Known rows, with every step that occurs:
J/Q/U/Z: [-0.18,+0.65,-0.50,+1.98,+0.96,-1.95,-0.03,-0.56,+1.02,+1.09,-1.19,-0.91,+0.77,-1.87,-1.35,+1.08,-0.68,-0.20,-0.53,-0.07,+1.61]
U/Q/Y: [+1.87,-0.42,-0.17,-1.31,-0.78,-0.71,-1.29,-0.91,+1.20,+0.42,-0.43,-1.59,-1.26,-0.58,-1.15,+1.05,+1.82,+0.37,-0.67,-0.91,+0.03]
Y/Q/U/Z/J: [+0.17,-0.53,-0.04,+5.54,+1.62,+0.09,-1.01,-0.53,+0.18,+0.61,-0.73,-0.44,+1.41,-1.63,+0.77,+1.13,+0.32,-0.62,-2.42,-0.54,-0.55]
A/Q/U/Z: [-0.27,+0.67,-0.86,+3.94,+0.58,-1.01,-0.04,-1.08,+1.21,+0.41,-0.46,-1.05,+0.36,-1.60,-2.22,+1.40,-1.55,-0.56,+0.49,-0.27,+1.93]
Y/Q/U/Z: [+0.32,+0.25,+0.08,+4.54,+1.21,-0.69,-0.99,-1.42,+0.42,+0.93,-0.18,-1.19,+1.26,-1.51,-0.33,+1.65,+0.55,-0.70,-2.03,-0.48,+0.40]
A/Z: [-0.81,+0.09,-0.21,+0.28,-0.39,-1.94,-1.58,-0.88,+0.42,+1.51,-1.33,-1.42,-0.34,+0.60,-0.43,+0.82,-2.06,-0.94,-0.68,-1.15,+1.10]
H/Z: [-0.32,+0.11,+0.69,+0.36,+0.04,-0.27,-0.41,-0.16,-0.29,-0.74,-2.18,-1.77,-1.21,+0.62,-1.28,+1.14,-0.67,-1.47,-2.71,-0.83,-0.10]
A/Z/Y/Q/U: [-0.15,+1.68,-0.46,+4.07,-0.51,-0.74,-2.50,-1.49,-0.91,+4.61,+0.88,-0.70,+0.20,-0.74,+0.52,+0.88,+0.01,-0.31,-0.99,-0.59,+0.14]
J/Z/A/Q: [+0.38,-0.37,-0.78,+0.81,-0.52,-1.31,+0.55,+0.90,+1.21,+1.04,-1.68,-1.48,-0.13,-0.01,-1.33,-0.34,-4.61,-0.61,+0.74,-0.88,+0.92]
Q/U/Z: [-0.51,+0.03,-0.09,+2.55,+1.41,-0.92,-0.85,-0.81,+1.04,+0.12,-1.50,-0.78,+0.26,-0.69,-1.46,+1.43,-0.36,-0.25,-0.60,-0.44,+1.19]
U/Q: [+1.56,-0.90,-0.28,-0.57,-0.90,-1.39,-0.66,-0.49,+0.75,+1.42,-0.83,-1.68,+1.62,+0.07,-1.07,+1.04,+0.69,+0.03,-0.70,-1.05,+0.76]
H/Z/U: [-2.32,+0.79,+0.94,-0.48,+0.21,-0.39,-0.55,+0.52,-0.73,+1.06,-2.56,-0.93,-2.07,+0.79,-2.04,+1.14,+0.47,-1.63,-1.74,-1.03,+0.43]
Q/U: [-0.43,+0.16,+0.74,+2.12,+0.24,-1.61,-0.95,-0.56,+0.29,+2.12,-1.93,-1.08,+1.61,+0.22,-1.13,+1.39,+0.35,-0.56,-0.71,-0.70,+0.93]
J/Z: [-0.06,-0.90,+0.20,+0.48,+0.46,-0.97,-0.66,-0.05,+0.74,+1.02,-2.15,-1.67,-0.18,+0.62,-0.80,+0.21,-2.99,-1.13,-1.07,-0.82,+0.85]
U/Z/H: [-0.34,-0.96,+0.41,+0.53,+0.47,-0.16,-0.99,+0.14,+0.86,-3.02,-1.80,-0.74,-2.99,+0.04,-0.77,+0.64,-0.34,+0.01,-0.15,-0.65,-0.17]
U/Q/Y/Z/J: [+1.59,-0.72,-0.08,+1.55,-0.30,+1.58,-1.11,-1.06,+0.66,-3.07,-0.99,-1.13,+0.03,-0.67,+0.57,+0.70,+1.28,+0.30,-1.91,-0.99,-1.84]
H/Q/Y/Z/J: [+1.22,-0.45,+0.92,+1.85,+0.20,+0.66,-0.94,-0.22,-0.55,-0.11,-1.94,-1.38,-1.16,-0.91,+0.44,+0.70,+1.87,-1.03,-3.91,-1.08,-2.54]
Y/Q: [+0.63,-0.75,+0.76,+1.23,-0.50,-2.35,-0.95,-0.81,-0.13,+2.05,-0.59,-2.15,+1.91,-0.11,+0.46,+1.32,+0.61,-1.36,-3.09,-1.11,-0.45]
J/Q/U: [-0.17,+0.77,+0.27,+1.54,-0.26,-2.70,-0.16,-0.25,+0.22,+3.21,-1.73,-1.23,+2.14,-0.99,-1.05,+1.04,-0.05,-0.55,-0.52,-0.31,+1.38]
U/Z/A/Q/Y: [+0.71,-0.09,-1.03,-0.68,+0.08,-1.48,-0.26,+0.05,+2.17,-2.13,-0.61,-1.12,-3.23,-1.40,-1.53,+0.66,-1.45,+0.30,+0.19,-0.76,-0.14]
Q/Y/Z: [+0.21,-0.03,+0.86,+0.22,-0.10,-0.55,-1.26,-1.67,+0.62,-3.19,-1.50,-1.88,-0.85,+0.13,-0.09,+1.30,+0.57,-0.66,-2.50,-0.92,-1.35]
U/Z/J: [-0.16,-1.77,-0.26,+0.47,+1.29,-0.81,-0.75,+0.37,+1.09,-1.26,-1.92,-0.62,-0.37,-0.31,+0.20,+0.67,-1.11,-0.45,-2.10,-0.90,-0.37]

Rows:
[-0.40,+1.29,+0.13,-0.90,-0.27,+1.46,-1.03,-0.15,-0.03,+0.31,-1.17,-0.85,-4.05,-0.56,-2.64,+1.12,+2.43,-0.40,-0.77,-0.87,+0.10]
H/Z/U/Q/Y
[-0.56,-0.61,+0.60,+1.29,+0.48,+0.68,-0.48,+0.72,-0.47,-0.94,-2.69,-0.99,-0.95,+0.49,-0.21,+0.65,-0.94,-1.42,-3.23,-0.92,-1.04]
H/Z/J
[-0.82,+1.30,-0.77,-1.03,-0.67,-0.41,-2.16,-0.91,+0.61,+2.50,-0.29,-0.43,-3.40,-0.58,-1.72,+0.76,+1.21,+0.19,+1.31,-1.17,+1.35]
A/Z/U/Q/Y
[-0.02,-0.15,+0.48,-0.68,-0.07,-0.44,-0.13,+0.97,+0.08,-1.20,-2.78,-1.24,-1.24,+0.91,-1.06,+0.64,-1.11,-0.66,-1.95,-1.07,-0.80]
H/Z/A
[+1.75,-0.04,-0.03,+0.51,-0.71,+0.61,-1.10,-1.97,+0.90,-2.95,-0.48,-1.87,-0.14,-0.48,-0.50,+1.22,+1.53,+0.29,-1.43,-0.90,-0.88]
U/Q/Y/Z
[+0.48,+0.73,-0.06,+4.30,+0.37,+0.28,-1.64,-0.64,-0.63,+4.18,+0.13,-0.97,+0.44,-0.76,+0.19,+0.23,-0.88,-0.45,-1.32,-0.29,-0.12]
J/Z/Y/Q/U
[-0.07,+0.30,+0.07,-2.22,-0.60,-0.92,-1.45,-0.16,+0.73,+2.20,-0.80,-0.74,-2.25,-0.51,-2.00,+1.08,+2.89,+0.25,+0.29,-1.13,+0.51]
Z/U/Q/Y
[+0.44,-0.49,+0.22,-1.09,-0.24,-2.09,-0.66,+0.61,+0.67,+0.79,-1.87,-1.02,-1.32,-1.18,+0.49,+0.26,+0.19,-0.43,-2.14,-0.66,-0.95]
Z/J/Q/Y
[-0.21,+0.34,-0.38,-0.78,+0.15,+0.64,-1.24,-0.07,+0.99,+1.99,-1.04,-0.71,-3.17,-0.59,-2.12,+0.20,+0.23,-0.01,+0.89,-0.87,+1.06]
J/Z/U/Q/Y
[-0.13,+0.36,+0.16,-0.71,-0.40,+0.01,-1.16,+0.15,-0.75,+0.55,-1.11,-1.24,-2.28,+0.64,-0.90,+0.69,-0.13,-0.68,-2.70,-0.66,-0.90]
H/Z/Y
[+1.36,+0.25,+1.01,+0.86,-0.17,-0.25,-0.87,-1.08,-0.32,+0.13,-1.35,-2.20,-1.28,-0.71,-0.75,+1.18,+2.08,-1.06,-3.45,-0.99,-1.65]
H/Q/Y/Z
[-0.09,+0.99,-1.37,+3.00,+0.18,-0.83,-0.82,-0.75,+0.70,+1.60,+0.56,-0.57,-0.82,-1.56,-1.83,+0.95,-0.86,+0.25,+0.62,-0.09,+1.16]
A/Q/U/Z/Y
[-1.59,+1.40,+0.36,+0.81,-0.80,-0.81,-0.54,-1.15,+0.35,-1.00,-0.86,-1.36,-1.60,-0.67,-1.65,+1.27,+0.39,-1.13,-0.39,-0.95,-0.01]
A/Q/Y/Z/U
[-0.31,+0.13,+0.24,+2.49,+0.20,-1.74,-0.14,+0.63,+0.04,+2.90,-2.26,-0.43,+2.31,-1.14,+0.10,+0.52,-0.30,-0.48,-0.97,-0.39,+0.44]
Z/J/Q/U
[+0.23,+0.50,+0.29,+0.05,+0.14,+0.11,-0.27,+0.62,-0.09,-0.94,-2.11,-1.10,-3.18,-1.30,-0.23,+0.34,-0.24,-1.06,-3.14,-0.39,-1.40]
H/Z/J/Q/Y
[-0.29,+0.84,-0.04,+3.58,-0.61,-1.73,-0.16,-0.78,+0.44,+2.62,-0.99,-1.38,+1.75,-0.72,-1.90,+1.39,-0.97,-0.94,+0.42,-0.54,+1.71]
A/Q/U
[+0.77,+0.06,-0.26,-1.14,-1.12,-2.29,-0.35,+0.38,+1.46,+0.05,-1.11,-1.45,-2.06,-0.54,-1.22,+0.58,-0.89,-0.02,+0.13,-1.00,-0.35]
Z/A/Q/Y
[+0.64,+0.26,+0.09,+3.25,+1.37,-0.61,-0.52,-0.24,+0.07,+3.37,-1.36,-1.01,-0.25,-1.51,-2.07,+1.27,+1.18,-0.60,-1.56,-0.52,+0.88]
H/Q/U/Z
[-0.08,+0.16,+1.47,+1.29,-0.51,+1.03,-1.49,-1.03,+0.27,-5.24,-1.86,-1.26,-3.28,+0.34,+0.04,+0.80,+1.07,-0.15,-0.98,-0.75,-2.06]
Q/Y/Z/H
[-1.21,+0.82,-0.92,-0.36,-0.83,-0.90,-1.51,-0.49,+0.23,+3.58,-0.67,-0.54,-0.41,+0.07,-1.59,+0.74,+0.04,-0.13,+1.33,-1.29,+2.13]
A/Z/U/Q
[+0.45,+0.61,+1.48,+3.66,-0.20,+0.21,-0.87,+0.63,-1.07,+3.55,-2.27,-0.70,-1.19,-0.53,-1.62,+0.79,+2.30,-0.46,-0.11,-0.60,-0.11]
Z/H/Q/U
[+0.54,+0.65,+0.39,+2.98,-0.39,-1.31,-1.81,-0.82,-0.85,+4.32,+0.37,-1.01,+1.35,-0.64,+0.42,+1.15,+1.82,-0.24,-1.98,-0.56,-0.66]
Z/Y/Q/U
[+0.26,+0.00,+0.03,+2.74,-0.56,+0.18,-0.46,-1.00,+0.56,-3.01,-1.04,-1.44,-0.55,-0.94,+0.32,+0.79,-0.86,-0.94,-1.81,-0.83,-1.44]
A/Q/Y/Z/J
[+1.20,-0.18,+0.63,+0.38,+0.56,+0.67,-1.28,+0.32,+0.34,-0.52,-1.29,-0.93,-6.34,-1.44,-1.57,+0.57,+2.29,-0.08,-1.07,-0.58,-1.17]
U/Z/H/Q/Y
[+1.49,+0.12,+0.57,+1.48,-1.12,+2.24,-1.32,-1.30,+0.52,-4.96,-0.81,-1.22,-2.51,-0.32,-0.39,+0.75,+2.02,+0.74,+0.12,-0.70,-1.63]
U/Q/Y/Z/H
[+0.70,+0.10,-0.68,+0.17,-0.38,-0.76,-0.18,+0.51,+1.60,+0.06,-1.37,-1.41,-2.93,-0.64,-1.45,-0.33,-3.47,-0.26,+0.77,-0.75,+0.17]
J/Z/A/Q/Y
[-0.53,-0.18,-0.48,-0.15,+0.01,-0.03,-0.59,+0.34,+0.53,+3.06,-1.49,-0.72,-0.24,+0.06,-2.03,+0.11,-0.89,-0.33,+0.91,-0.99,+1.85]
J/Z/U/Q
[+0.06,-1.13,-0.71,-0.04,+0.84,-1.96,+0.06,+0.67,+1.01,-0.25,-1.68,-0.74,+0.18,-1.38,+0.24,+0.26,-1.51,-0.43,-1.94,-0.55,+0.08]
U/Z/J/Q
[+0.86,-0.37,-0.16,+1.36,-0.19,-0.69,-1.56,-0.29,-0.39,+3.11,+0.16,-1.62,-0.44,-0.22,+0.72,-0.05,-1.48,-0.79,-2.41,-0.65,-0.71]
J/Z/Y/Q
